Each row comes from the steps of one path. Every step used is in the known rows, and no mark comes twice. Write the path behind each row, first mark first.
Known rows
safa/vudum: [ 21  -4   0 -20  14  20   6  18  32  18  17 -12  17  -4  13 -21  10 -16
   6 -14  12  21 -18  -9  14]
vudum/safa: [ -2 -14  -4  23   5  16  -1  -9   6 -27   0  45  11  34  -9 -17  15  -3
  19  -3   7  -4  24 -18  -9]
luzal/kupifa/togu/safa: [ 33 -12  21  -4 -24   6  11  12  -9 -38 -12  16  19  14   7   1  16  -9
  10   6  11  25 -22  19  -5]
togu/safa/vudum: [ 24  -5 -19 -19  -2  25  15   8  27 -18  24  10  30  23  25 -26  30   3
  35 -13  20  34 -10  -9  -7]
dutuvus/vudum/kupifa/luzal/safa: [ 21 -29  -4  19  -6  11   5 -27  12   5  -8  -3   7  12   4 -14  16   4
 -30  -1  -1  -2 -25  -2   5]
teveb/dutuvus/vudum/safa: [ 47  -2 -25  13   0  22  12 -36  20  13 -12  32   9  23 -30 -16  19  -1
  16 -12  34 -10 -23 -10  -4]
kupifa/luzal/safa/vudum: [ 40  -6  33  -8  15  37 -20   9  17 -14   7   5   4  35  22 -13  20  26
  31   5   1  10 -30 -16  17]
vudum/kupifa/luzal: [-27 -22  25  -8   5  -2   2 -20   0  -7 -22  15   0  27  12 -10   4  21
   3  12  -3  17  -3  -6  24]
dutuvus/teveb: [ 17  13 -25 -16  -3   5  21  -1  23  12   8  23  35  28 -12 -14  11  37
  31 -14 -14   9 -29  -6  12]
vudum/safa/togu: [ -8  -8  12  10  -3   4   5  -9 -10 -34   4  32  16  27 -16 -20   8   4
  19  -7   2 -13  22 -14 -12]
gifepab/kupifa: [ -8 -11   5   8  -2  23  24   4   6 -21 -12   8 -13   6   1  14   3 -10
   4   8  15   6  -6 -13  15]
safa/togu: [ 11   6  23 -32  -9   4  14  17  -3 -15   8   9  34  20   2 -13   0   7
  15 -11  15  -7 -10  -1  15]
safa/vudum/kupifa/gifepab: [-13 -18   4 -13  24   0  13   1  20  21   2 -17  -3   0  19 -23   9  -9
   2 -13   2  37 -10   1   6]
dutuvus/vudum/safa/togu: [ 20 -17 -13  20 -13  12  10 -22   8  -3   1   7  22   7 -11 -21  14  -7
 -25 -17   5 -21  -5  -9 -16]
nitap/vudum: [ 20  -6  -9 -17  -4  10 -14  16  38  11  -3   2  32  20  19 -14  15 -22
   7 -13  12  -5  11   0  16]
gifepab/kupifa/luzal: [-14  -9  29  -1  -2  29   9  -7   3 -20 -27   4 -22  16  12  11   2  16
  11  19   8   6 -14 -22  21]
kupifa/togu/safa: [ 16   9  21 -15 -19   8  10   9   2 -35   5  36  19  21  16 -17  14   7
  21 -12  35  38  -2  -4  -3]
nitap/vudum/kupifa: [ -9 -21  -8  -8  -3 -10  -6  -1  24   9 -10   0  18  10  12 -14  11 -24
  -5  -7  -2   3  19   5  16]
safa/vudum/kupifa: [ -6 -19   2 -10  15   1  12   2  19  15   9 -15   2 -14   5 -19   5 -18
  -6  -7  -2  28 -12  -3  13]
togu/safa/vudum/kupifa/teveb: [  1 -11 -12 -16  -3   1  26   1  17 -16  20  10  18  15  25 -27  24   8
  21  -5   3  47 -11  -7  -4]
luzal/kupifa/vudum/safa/togu: [ 24 -18  24   3 -16  10  -5   2   0 -10 -16   1   5  11  -1  -8  10 -20
  16  13  -4  -4 -15  14 -11]
teveb/dutuvus/vudum/kupifa: [ 38  -6 -22   2   0  11  22 -36  19  24 -16  20   6  16 -27 -11  13  -1
   6  -9  33   1 -31   0   9]
teveb/dutuvus/vudum: [ 57   4 -23  -5  -1  24  16 -23  28  24 -10  22  15  23 -21 -13  16   0
  15 -14  42  -5 -36  -5  10]

Write each row's path
[  1 -14 -17 -13   5  10  20  -4  19 -15  15   5  16  26  30 -27  27   8
  31 -13  15  46  -3  -3 -13] : togu/safa/vudum/kupifa/gifepab
[-23 -15  16   0 -11 -15  17 -13 -12 -29  -8  28   2  10   3 -13   6   1
   2  -1  11  40   7   3   3] : vudum/kupifa/togu/safa
[ 17   8  21 -18 -12   9   8  10   7 -24  10  19  14   5  16 -22  14   1
  18 -15  28  45  -9  -5  -6] : kupifa/togu/safa/vudum
[  6 -22 -10  10 -13 -11  27 -17  15  21  -7   0  12  -2   5 -18  10  -4
 -50  -7  -5  10 -25   1  10] : dutuvus/vudum/kupifa/teveb
[ 10 -28 -19  15  -8   3  18 -23  17  15  -7  -2  16   1  -1 -13  12 -12
 -41  -9   5  -1 -17   3   5] : dutuvus/vudum/kupifa
[ -9 -22  32   0   5  -3   0 -14 -13 -25  -8  12  -4  27   3  -9   7  23
  12  12 -11  10  -9  -3  16] : vudum/kupifa/luzal/safa/togu
[-16  -9  10  -8   0 -27  32 -11   0   7 -13  31  -4  15  -5 -12   1  10
   0   8  -3  31 -17  -1  26] : vudum/kupifa/teveb/dutuvus
[ -5 -26  24   7   8   4  -1 -15  -5 -22 -10  18  -7  32   6  -8  11  19
  12  14  -8  15  -6  -5  18] : vudum/kupifa/luzal/safa
[ 27 -21  15  10 -12  17  -7   2   7  -6 -18   7   2  13   2  -7  15 -23
  15  14  -2  -1 -14  13 -10] : luzal/kupifa/vudum/safa
[-17 -13  16  20  -4  26   8 -12   8  -8 -19   9 -36  -1   0   1   4 -17
  15  14   9   4   4 -18  -5] : gifepab/kupifa/vudum/safa
[ 37  -2 -17   1  -8   7  23 -39  12  11 -15  25   4  14 -24 -14  16   3
  11 -12  37  13 -30  -1  -2] : teveb/dutuvus/vudum/kupifa/togu/safa
[ 29  10   1  -5  -8  -8  29  -9  18  19  -5  37   6  20  -5 -20  11  16
  -3  -4   8  17 -37 -12  16] : kupifa/teveb/dutuvus/vudum/safa
[ -3  -3   6  18  -9   3  38 -14   2  -5 -18  19 -31  -1 -14   6   3   3
  -7  12   1  13 -23 -19  10] : gifepab/kupifa/teveb/dutuvus/vudum/safa
[ 38 -21   1  18  24  18   4  17  11 -18  28   2  -6  20   8 -13  24  -9
  23  -7   0  24 -17   3  -2] : luzal/safa/vudum/kupifa/gifepab
[ 47  -5  -4   1   0  11  13 -37   5  10 -13  15   1  20 -29 -12  13  13
  14  -6  24  -4 -40  -2   7] : teveb/dutuvus/vudum/kupifa/luzal/safa/togu
[  5 -14 -19 -12   0  11  19  -4  18 -19  19   6  20  17  19 -25  25   2
  27  -9  11  39  -4  -6  -8] : togu/safa/vudum/kupifa
[ 34 -13  20  -7 -20   7  11  14  -5 -31  -6   2  15   3   9  -2  15 -13
   7   3   7  31 -25  18  -7] : luzal/kupifa/togu/safa/vudum
[ 24 -21 -24  30  -8  21   6 -24  19   2  -1  14  18  14  -6 -20  20 -11
 -26 -16   8 -15  -4 -12 -14] : dutuvus/vudum/safa
